In the rows, 128 means zero.
Known rows, with every way that one mark hangs from another:
j_25[j_131[j_755[j_966]] j_361[j_339]]: [149 129 128  64 105 149 131 158 117 181 182 195 131 137 113  49 196 128]
j_361[j_339 j_966]: [135  86 146 125  90 112 124 116 133 153 155 152 134 100 152 158 153  85]
j_361[j_25 j_339 j_966[j_755]]: [163  74 170 146  54  79 120 112 170 140 146 161 156 160 159 144 120  79]
j_361[j_25 j_339[j_966]]: [146  69 130 132  90 146 120 101 130 146 162 132 145 159 134 125 145  77]
j_966[j_339]: [136 109 148 106 106 144 130 129 160 130 102 125 140 129 146 134 124 139]
j_361[j_25[j_131[j_755]] j_966[j_339]]: [129 112 140 135  80 127 123 121 177 130 152 191 184 189 134  97 160 101]
j_339[j_966]: [139 113 121 132 121 172 124 124 122 128 148 143 134 146 116 132 170 111]
j_361[j_966]: [125 116 127 143 113 116 125 126 133 131 136 150 144 121 137 150 158 105]
j_755[j_966]: [132 120 105 114 123 142 120 149 122 140 151 115 128 118 129 101 157 134]
j_966[j_339 j_755]: [167 110 182 112  79 132 126 140 193 121  97 150 141 156 148 133 110 143]
j_25[j_131]: [106 151 112 121 126 122 138 133 135 116 148 153 128 144 105 112 124 122]
j_131[j_25[j_361[j_339] j_966] j_755]: [155 127 157 101 113 139 111 131 103 180 196 200 185 133 140  58 177 104]
j_25[j_131 j_966[j_339]]: [ 96 157 125  83 111 160 120 146 147 123 158 160 164 153 123 116 133 131]
j_755[j_966[j_339]]: [140  99 125  93 103 160 121 152 153 142 128 111 140 118 148 106 151 143]
j_131[j_25[j_361 j_966[j_339 j_755]]]: [164 131 165  98  89 137 119 151 161 136 129 185 197 167 145  89 138 133]
j_131[j_25[j_361] j_755[j_966]]: [167 122 117 124 126 143 124 151 112 166 168 176 168 136 127  27 201 132]
j_25[j_131 j_361 j_966[j_339 j_755]]: [136 167 155  54  88 151 128 169 161 127 127 201 168 187 116 105 140 150]
j_361[j_966[j_339]]: [133  96 146 122  92 135 125 127 162 132 113 147 156 123 154 157 154 114]
j_131[j_25[j_361] j_755]: [161 131 139 136 130 129 131 129 118 153 142 188 169 148 123  57 172 123]
j_339[j_966[j_755]]: [170 116 157 138  94 157 123 133 157 118 142 166 135 171 119 130 158 117]
j_131[j_25 j_755[j_966]]: [159 113 122 155 121 136 114 138 131 151 196 159 165 127 138  39 180 120]

Rows:
[117 193 125  76 133 162 121 159 103 147 176 217 163 176  92  67 188 139] : j_25[j_131[j_755] j_361 j_966]
[128 159 161  87  81 145 118 156 181 113 155 185 164 178 128 116 119 136] : j_25[j_131 j_966[j_339 j_755]]
[127 142 137  56 116 169 121 154 122 149 110 152 167 146 133 120 156 149] : j_25[j_361 j_966[j_339]]
[166 120 169 102  87 113 117 139 129 157 170 189 177 144 143  90 137 105] : j_131[j_25[j_361[j_339] j_966[j_755]]]
[162 118 137 150 117 119 126 128 123 154 151 210 182 141 132  78 202 101] : j_131[j_25[j_361[j_966]] j_755]
[147 121 165 110  74 131 106 138 177 122 131 144 185 196 152 117 106 131] : j_361[j_25[j_966[j_339 j_755]]]
[147 139 153 150 103 113 109 135 146 119 181 172 181 157 139  93 123 113] : j_131[j_25[j_966[j_755]]]
[113 105 117 121  97  97 133 110 139 134 162 143 140 158 123 106  99  89] : j_361[j_25[j_131] j_339]
[143 127 147  92  93 126 135 136 128 169 168 230 146 140 119 100 196  95] : j_25[j_131[j_755] j_361[j_339 j_966]]
[155  93 148 131  62 127 128 114 168 125 176 180 149 202 116 108 129  79] : j_361[j_25[j_131] j_339[j_966[j_755]]]
[124 144 122 143 115 119 127 121 144 126 167 173 156 193 108  68 135 115] : j_361[j_25[j_131[j_755]]]
[ 96 184 101  70 137 147 129 157  98 134 155 181 155 162  94  99 159 134] : j_25[j_131 j_361 j_966]
[144 156 135 118 134 148 113 143  99 157 178 198 192 155 124  52 186 123] : j_131[j_25[j_361 j_966] j_755]
[148  83 134 128  97  98 134 117 120 163 150 175 165 105 148 116 166  75] : j_131[j_25[j_361[j_339 j_966]]]
[175 103 135 103 105 158 124 153 143 168 142 173 181 137 144  35 196 141] : j_131[j_25[j_361] j_755[j_966[j_339]]]
[111  95 117 135  82  89 130 107 144 136 172 162 153 151 132 130 128  66] : j_361[j_25[j_131] j_339 j_966]
[138 147 141 151 129 143 101 128 118 144 208 181 188 144 136  60 165 110] : j_131[j_25[j_966] j_755]
[100 124  96 152 104  96 132 119 140 113 153 160 162 173 114 122 136  86] : j_361[j_25[j_131] j_966]
